Each row comes from the steps of one path. Every step used is in the known rows, and no mark comes twice. Write the path behind each row, first mark first.
Known rows
biti vivami gumo todot: [ 0.93 -0.03 -0.24 -0.28 -0.77  1.40  1.98  0.93 -2.81 -2.16  1.75 -0.60
 -1.30 -1.19 -1.30  0.26  1.00  0.27  1.47 -0.66 -3.42  0.53 -6.64  4.77
  0.26  0.76  0.86]
gebe lidel: [-0.11 -0.44 -1.08  1.02 -0.94 -1.40 -0.22  3.00  1.55  1.81  0.93 -0.17
 -0.18  1.79  0.62  0.55  0.52  0.22 -0.68 -1.02  0.56 -0.90  1.24  1.09
 -1.43 -0.14 -0.39]
biti vivami lidel gebe: [ 0.45 -0.09  0.68 -0.01 -1.38  0.17 -1.17  2.39 -3.03  0.34 -0.35 -0.25
 -1.66 -3.20 -1.52 -1.64  2.46  1.62 -1.35 -2.55 -2.24 -0.16 -5.83  2.89
 -0.25 -0.91  0.23]
todot supan: [ 0.51 -0.52 -0.16  0.11  0.29 -1.43 -0.03  1.28  4.23 -1.08  2.30  1.70
  0.80 -0.89 -1.06 -0.91  0.64  0.23  0.34  3.58 -1.78  1.11  4.56 -4.29
  0.00 -0.50  1.41]
vivami lidel gebe nagi pura: [-0.01 -0.92  1.08  0.90  0.06 -1.88 -1.44  3.01 -0.15  1.00 -2.78 -0.49
 -0.17 -3.92  1.04 -0.61  1.61  0.54 -1.71 -2.76  1.36 -1.01  0.82  0.15
  0.21  0.51 -0.39]
gebe nagi pura vupu: [-0.23 -0.17 -0.42  0.76  1.55 -3.12 -0.38  1.93 -0.20  0.14 -2.35  0.63
  1.92  1.99  3.32 -1.21 -2.42 -1.44  0.20  0.48 -0.92 -1.89  4.97 -3.44
 -0.54  1.97 -1.85]
lidel gebe nagi biti vivami: [-0.68  0.01  0.74 -0.89  0.07  0.44 -0.85 -0.25 -0.31 -0.10 -3.32  0.24
  0.78  2.01 -0.12 -0.19  1.90 -0.15 -1.87  1.79  0.03 -0.67 -5.00 -1.77
  0.68  0.14 -1.75]
nagi gebe lidel vivami: [-0.95  1.58  1.84  0.27 -0.32 -0.49 -0.56 -2.06  2.27  2.00 -0.63 -1.17
 -0.63 -1.60  2.24  1.62  1.19 -0.87 -0.43 -0.74  2.48 -0.39  2.64  1.01
  0.25 -0.80 -0.41]
supan todot gumo: [-0.53  0.02 -0.88 -0.07  0.04 -2.25  0.68  1.20 -2.35 -2.68  3.21  3.16
  1.84  1.72 -2.13  1.01  1.21  0.85 -0.54  1.95 -0.42  0.68  4.39 -1.12
 -0.11 -1.86 -0.56]
vupu pura nagi gebe: [-0.11 -1.36  0.40  0.08  0.47  0.91 -0.06 -2.20  3.09 -0.43  2.14  1.54
  0.93  1.97  2.22 -0.03 -0.59 -0.10  1.19 -0.37  3.14 -0.84  2.70 -2.41
 -0.59  0.27  2.72]
biti nagi: [ 0.52 -0.37 -0.88  0.38  0.59 -0.41  1.12  0.69  0.58 -1.76 -1.28  1.21
 -0.27  2.84 -1.99 -0.90 -0.05  0.01  0.29  2.38 -0.54  0.19  1.05 -1.43
 -0.36 -1.00  0.48]
vupu pura nagi biti vivami gumo todot supan: [ 0.78 -1.73 -0.47 -0.53  0.01  3.22  0.79 -2.82  1.70 -0.97  3.35  0.79
  0.88  0.39  0.39  0.31 -1.63  0.40  1.88  1.07  0.61  0.01 -0.50 -0.80
  0.09  0.20  2.61]
nagi gebe lidel vivami gumo todot: [-0.68  1.24  1.87  0.23 -0.21  0.27  0.54 -2.36  1.84  1.34 -0.30 -1.79
 -0.89 -2.90  2.21  2.85  1.17 -1.19  0.28 -0.82  2.49 -0.21  1.11  3.13
  0.67  0.02  0.02]
gumo todot: [-0.21 -2.00 -1.05  0.14  0.25  2.46  1.64  3.37  3.05 -2.28  0.58  1.34
 -0.80  0.87 -0.26  2.56  1.24  0.21  1.84  2.59 -0.45  1.19  0.55  2.05
 -0.49  2.20  1.76]
vivami gumo todot supan: [ 0.87 -0.92 -0.13  0.19  0.35  0.48  2.60  0.59  1.65 -2.83  2.61 -0.54
  0.11 -2.72 -0.82  2.25  0.76 -0.45  2.05  1.00 -0.72  1.09 -0.29  2.09
  1.05  1.67  1.95]
gebe nagi biti vivami gumo todot: [ 0.60 -0.12 -0.37 -0.93  0.17  1.20  0.75 -0.14 -0.39  0.11 -1.86 -1.33
  0.80  2.32  0.49  0.66 -0.11 -0.73  1.32  2.23 -1.89 -0.05 -0.61  1.59
  1.34  0.33 -1.96]
pura vupu: [-1.01  0.02 -0.69  0.39  0.17 -1.72 -2.45  1.50 -0.49  0.34  1.00  1.45
  1.41  1.00 -0.47 -0.66  0.01  0.83 -0.97 -1.59  0.36 -0.70  2.56 -2.46
 -1.54  0.22 -0.31]
biti nagi pura: [ 0.55  0.38 -0.87  0.79  1.34 -0.94  1.67  0.01  0.45 -2.43 -1.67  1.20
 -0.22  1.55 -1.00 -1.29 -2.95 -0.74  0.93  2.08 -0.76 -0.34  1.87 -2.89
 -0.32  0.44  0.43]
pura nagi gebe lidel vivami: [-0.54  0.67  0.26 -0.09  0.04 -1.47  0.30 -2.86 -1.14  3.14 -0.96 -0.46
  1.12 -0.07  2.81 -0.52 -0.04 -0.51 -0.08 -0.08  1.63 -0.38  3.13 -0.79
  0.23  0.47  0.83]
gebe lidel vivami biti nagi pura: [-0.28  0.38 -0.28  1.10 -0.39  0.01  0.50  1.00 -1.38  1.69 -0.64 -1.21
 -1.61 -1.23  1.25  0.90 -0.99 -0.45 -1.41 -1.24  0.09 -0.13 -0.11  2.52
 -1.05 -0.67 -1.88]
supan todot: [-0.67 -1.14 -0.80 -0.35  0.34 -3.01  0.34  1.51 -1.75 -2.46  2.64  3.02
  2.43  1.43 -1.16  1.05 -0.03  0.80 -0.04  1.21 -1.95  1.21  2.85 -1.30
 -0.36 -1.00 -0.25]
nagi pura: [-0.18  0.61 -0.50  0.83  1.05 -1.18  0.66  0.99  2.01 -2.24  0.27  1.12
  0.44  0.25  0.95 -0.80 -3.08 -0.64  1.15 -0.09 -0.44 -0.21  3.01 -3.74
 -0.39  2.15  0.63]
biti vivami lidel gebe nagi pura: [ 0.55  0.03  0.75  0.23 -0.79 -0.65 -0.70  2.35 -3.36  0.52 -1.58 -0.46
 -1.30 -3.22 -0.04 -1.96  1.03  0.82 -1.07 -2.19 -2.62 -0.82 -4.94  2.29
 -0.11 -0.09 -0.45]
vivami lidel: [ 0.39 -0.93  0.18  0.90 -0.67 -1.00 -1.49  3.52  0.99  0.80  0.06 -0.35
 -0.62 -3.37 -0.66 -0.40  1.88  1.49 -0.28 -3.22  0.98  0.35  3.59  1.40
 -0.09 -0.63  0.84]
gebe nagi: [ 0.11 -1.11 -0.38  0.31  0.74 -2.02  0.26  2.93  1.23  0.00 -2.21  0.59
  1.37  3.91  2.31 -0.53  0.94 -0.82  0.23  1.69 -0.82 -0.74  3.92 -1.55
 -0.06  0.57 -1.39]

Write each row's path
[ 0.21 -1.51  0.03 -0.33 -0.36  2.73 -1.03 -2.06  0.64  0.25  1.53  0.94
  0.67  0.45  0.44 -0.62 -0.63  1.18  0.12 -1.14  2.08 -0.65 -1.47 -1.13
 -0.31 -0.47  1.84]
vupu pura nagi biti vivami lidel gebe
[-0.42 -0.30  0.78 -0.85  0.15  1.16  0.21 -0.44 -0.66 -0.77 -2.97 -0.44
  0.50  0.66 -0.11  1.05  1.85 -0.46 -1.16  1.75 -0.02 -0.50 -6.30  0.30
  1.11  0.99 -1.42]
lidel gebe nagi biti vivami gumo todot
[ 0.19  1.05 -0.08 -0.30  0.17 -0.41  0.52 -0.09  1.09  0.85  0.86 -2.05
 -2.82  0.82 -3.32  1.60 -0.08 -1.39 -0.25 -0.01  1.44  1.10 -1.35  2.81
 -0.02 -0.72 -0.99]
vivami biti nagi gebe lidel
[ 0.91  0.78  0.01 -0.23 -0.90  0.01  1.08  0.38 -3.13 -1.72  1.80 -0.72
 -0.72 -0.60 -1.42 -1.04  0.89  0.44  0.74 -1.82 -3.26  0.20 -5.92  2.99
  0.29 -0.18  0.30]
biti vivami gumo
[-0.44  0.24  0.94 -0.88  0.09  0.17 -0.37 -0.88 -0.95 -0.46 -2.95 -0.50
  0.98  1.18 -0.17  0.10  1.81 -0.39 -1.69  0.85  0.17 -0.71 -5.75 -0.96
  1.12  0.30 -1.74]
lidel gebe nagi biti vivami gumo
[ 0.14  0.83 -0.93  0.04  0.92 -0.72  0.31  0.76 -0.65 -0.68  0.84 -0.80
 -1.99  0.50 -3.29  0.30 -2.41 -1.09 -0.16 -0.30  0.06  0.91 -0.97  0.36
 -0.60  0.42 -1.07]
vivami biti nagi pura vupu
[-0.27  0.57 -0.19 -0.15  0.00 -2.11  0.31 -2.19 -0.16  3.19 -0.14 -0.47
  1.18  1.05  1.90 -0.53 -0.20 -0.60  0.38  0.00  1.82 -0.57  3.14 -1.02
  0.11  0.87  1.24]
pura nagi gebe lidel
[-0.27 -1.07  0.66  0.23  0.14  1.47 -0.06 -2.37  1.80  0.93  2.02  0.34
 -0.01  0.45  2.72  0.75 -0.66 -0.36  0.19 -1.33  3.36 -0.62  1.53 -0.07
 -0.72 -0.20  1.54]
vupu pura nagi gebe lidel vivami biti
[-0.71  0.93 -0.57  0.91  1.21 -2.08 -0.91  0.60  0.06 -1.07  0.47  1.27
  1.17 -0.56  0.97 -1.11 -3.81 -0.37  0.26 -1.33 -0.19 -1.10  3.42 -4.40
 -1.15  2.20 -0.06]
nagi pura vupu
[-0.12  0.22 -1.48 -1.06  0.04  0.51 -0.16 -2.64 -0.43  1.40 -0.05  0.06
  2.13  2.72 -0.60 -1.12 -1.22  0.57  0.86  1.57  0.51  0.94  2.42 -3.03
  0.79  0.42  0.79]
pura nagi biti
[-0.37  0.55  0.07 -0.53  0.49 -1.68  0.33 -2.67  0.18  1.60 -0.25  0.20
  1.42  1.28  1.33 -0.93  0.03 -0.48  0.86  0.77  1.54  0.12  3.41 -2.38
  0.62  1.03  1.70]
pura nagi gebe
[ 0.36  0.21 -0.92 -0.25  0.36  0.07  0.73  1.44  0.36 -0.92  0.98 -0.87
 -2.44  1.84 -3.98  0.73 -0.02 -0.66 -0.11  0.52  0.11  1.72 -1.61  1.69
 -0.27 -0.55 -0.72]
vivami biti nagi
[-0.58 -0.24 -0.10  1.13 -0.91  0.03 -0.21  1.69 -0.40  1.67 -0.59 -0.19
 -0.30 -0.45  2.47  0.65  0.96  0.46 -1.55 -1.25  0.22 -0.42  1.26  1.60
 -1.14 -0.99 -1.18]
gebe lidel vivami
[-0.43  1.18  2.03  0.17 -0.13 -0.08  0.57 -2.61  2.51  1.47  0.30 -1.62
 -0.73 -3.91  2.03  2.61  1.08 -1.26  0.30  0.33  1.93  0.00  2.20  2.29
  0.88 -0.20  0.26]
nagi gebe lidel vivami gumo todot supan
[-0.63  1.44  1.18  0.18 -0.31 -1.44 -0.58 -1.20  3.61  2.09  0.47 -1.12
 -0.54  0.02  0.94  1.57  0.93 -1.07  0.11 -0.58  2.68 -0.71  2.54  0.66
  0.07 -0.23  0.14]
nagi gebe lidel
[ 0.44  1.20 -0.27 -1.17 -1.27  2.81 -1.76 -1.24 -0.08  0.83  0.37 -1.39
 -0.57 -0.99 -3.24 -0.33 -0.06  1.49  0.46 -0.41 -1.14  1.22 -1.85  1.24
  1.08 -1.73 -0.67]
nagi biti vivami lidel
[-0.29 -1.26  0.72  0.40  0.14  1.31 -0.10 -2.52  1.99  0.64  1.40  1.13
  0.77  0.80  3.53  0.31 -0.58 -0.07  0.44 -0.93  3.19 -1.10  2.53 -1.21
 -0.77 -0.28  1.95]
vupu pura nagi gebe lidel vivami
[ 0.04 -0.50  0.14  1.10 -0.74  0.33  1.13  0.91 -0.44  1.04  0.44 -0.99
 -0.33 -3.15  2.23  1.79  0.71 -0.02 -0.61 -0.61 -0.32 -0.09  0.35  3.14
 -0.36 -0.31 -0.46]
gebe lidel vivami gumo todot supan
[ 0.39  0.73 -0.89  0.01  0.87 -0.18  1.12  0.92  0.38 -1.31  0.74 -0.89
 -2.34  0.85 -3.29  0.48 -2.05 -1.20  0.27  0.34 -0.16  1.38 -1.16  0.68
 -0.24  0.43 -0.73]
vivami biti nagi pura
[ 0.15  0.37 -0.78 -1.20 -0.60  0.84 -0.72 -2.54 -3.06  2.28 -0.85 -0.54
  1.12  0.05 -1.10 -1.81 -0.34  1.20 -0.20  0.25 -0.40  0.57 -2.01 -0.91
  0.87 -0.03  0.60]
pura nagi biti vivami lidel gebe
[ 0.85 -0.09  0.11  0.18 -1.38  0.03 -0.89  2.86 -2.59  0.49  0.60 -0.39
 -1.65 -2.61 -1.39 -1.79  1.68  1.57 -0.17 -2.50 -2.83  0.18 -2.93  3.34
 -0.35 -1.10  0.40]
biti vivami lidel
[ 0.09  1.38 -0.61 -1.47 -0.95  3.06 -1.12 -2.02  0.58 -0.24  0.67 -0.63
 -0.07  1.84 -3.15 -0.24 -0.48  0.95  0.80  1.33 -1.66  1.29 -2.72 -0.21
  0.88 -1.35 -0.74]
nagi biti vivami
[ 0.17  0.55 -0.93  0.80  1.39 -1.54  0.53 -0.29 -0.96 -1.57 -1.46  1.31
  0.26  0.97 -0.98 -1.55 -3.48 -0.60  0.33  1.14 -0.54 -0.92  2.08 -3.40
 -0.87  0.42 -0.06]
biti nagi pura vupu
[ 0.32  0.23  0.71  0.29 -0.71 -1.03 -1.54  2.15 -4.32  1.11 -1.42 -0.34
 -0.98 -3.68 -0.02 -2.16  0.71  0.91 -1.54 -2.81 -2.45 -1.28 -4.62  1.93
 -0.48 -0.06 -0.81]
biti vivami lidel gebe nagi pura vupu
[ 0.50 -1.53 -0.37 -0.23 -0.38  2.61 -0.81 -1.76  1.09  0.29  2.17  0.79
  0.64  0.75  0.52 -0.75 -1.18  1.17  0.92 -1.13  1.67 -0.42  0.46 -0.84
 -0.40 -0.66  2.00]
vupu pura nagi biti vivami lidel
[ 0.54 -0.30  0.75  0.02 -1.14 -0.35 -0.99  2.72 -3.23  0.85 -1.39 -0.38
 -1.35 -2.53 -0.50 -1.77  2.43  1.18 -1.40 -2.05 -2.51 -0.60 -5.14  2.98
 -0.13 -0.79 -0.46]
biti vivami lidel gebe nagi
[ 0.53 -1.13 -0.41 -0.47 -0.14  2.57  0.16 -2.97  0.73 -0.77  2.69  0.63
  1.13  1.82  0.53 -0.33 -1.58  0.59  1.38 -0.77  1.41 -0.44 -0.87 -1.09
 -0.05 -0.24  1.95]
vupu pura nagi biti vivami gumo
[-1.08 -0.26  0.74  0.30  1.10 -2.17 -0.81  1.01 -0.52 -0.56 -3.43  1.16
  1.44  0.87  1.94 -0.61  0.20 -0.83 -2.17  0.45  0.75 -1.84 -1.90 -3.76
 -0.35  1.87 -1.44]
lidel gebe nagi pura vupu
[ 0.04 -0.09 -0.46 -0.63  0.53 -0.06 -0.46  0.27  2.05  0.56 -2.38 -0.47
  1.70  4.04  0.89  0.14 -0.07 -0.69  0.59  2.55 -0.20 -0.12  3.75 -1.99
  0.95 -0.15 -2.20]
gebe nagi biti
[-0.48  0.65  0.62  0.23  0.66  1.64  0.76 -0.56 -1.88 -1.53 -1.62 -0.29
 -1.69 -1.95  0.19  0.35 -0.50 -0.36 -0.97  0.04 -0.60  1.79 -0.14  0.83
  0.06 -0.87 -1.51]
lidel vivami biti nagi pura
[-0.64  0.93  1.30 -0.17  0.41  1.73  0.30 -1.54 -1.16 -0.79 -1.55 -0.70
 -1.93 -1.93 -0.07  0.94  0.98 -0.45 -1.02  0.26  0.33  1.92 -0.02  1.70
  0.46 -1.56 -1.41]
lidel vivami biti nagi gebe
[ 0.73  1.14 -0.34 -1.55 -0.72  3.37  0.27 -2.77  0.49 -0.91  1.76 -1.41
 -0.11 -0.95 -3.38  0.89 -0.58  0.50  1.67  2.10 -2.15  1.61 -3.42  1.29
  1.68 -0.66 -0.04]
nagi biti vivami gumo todot supan
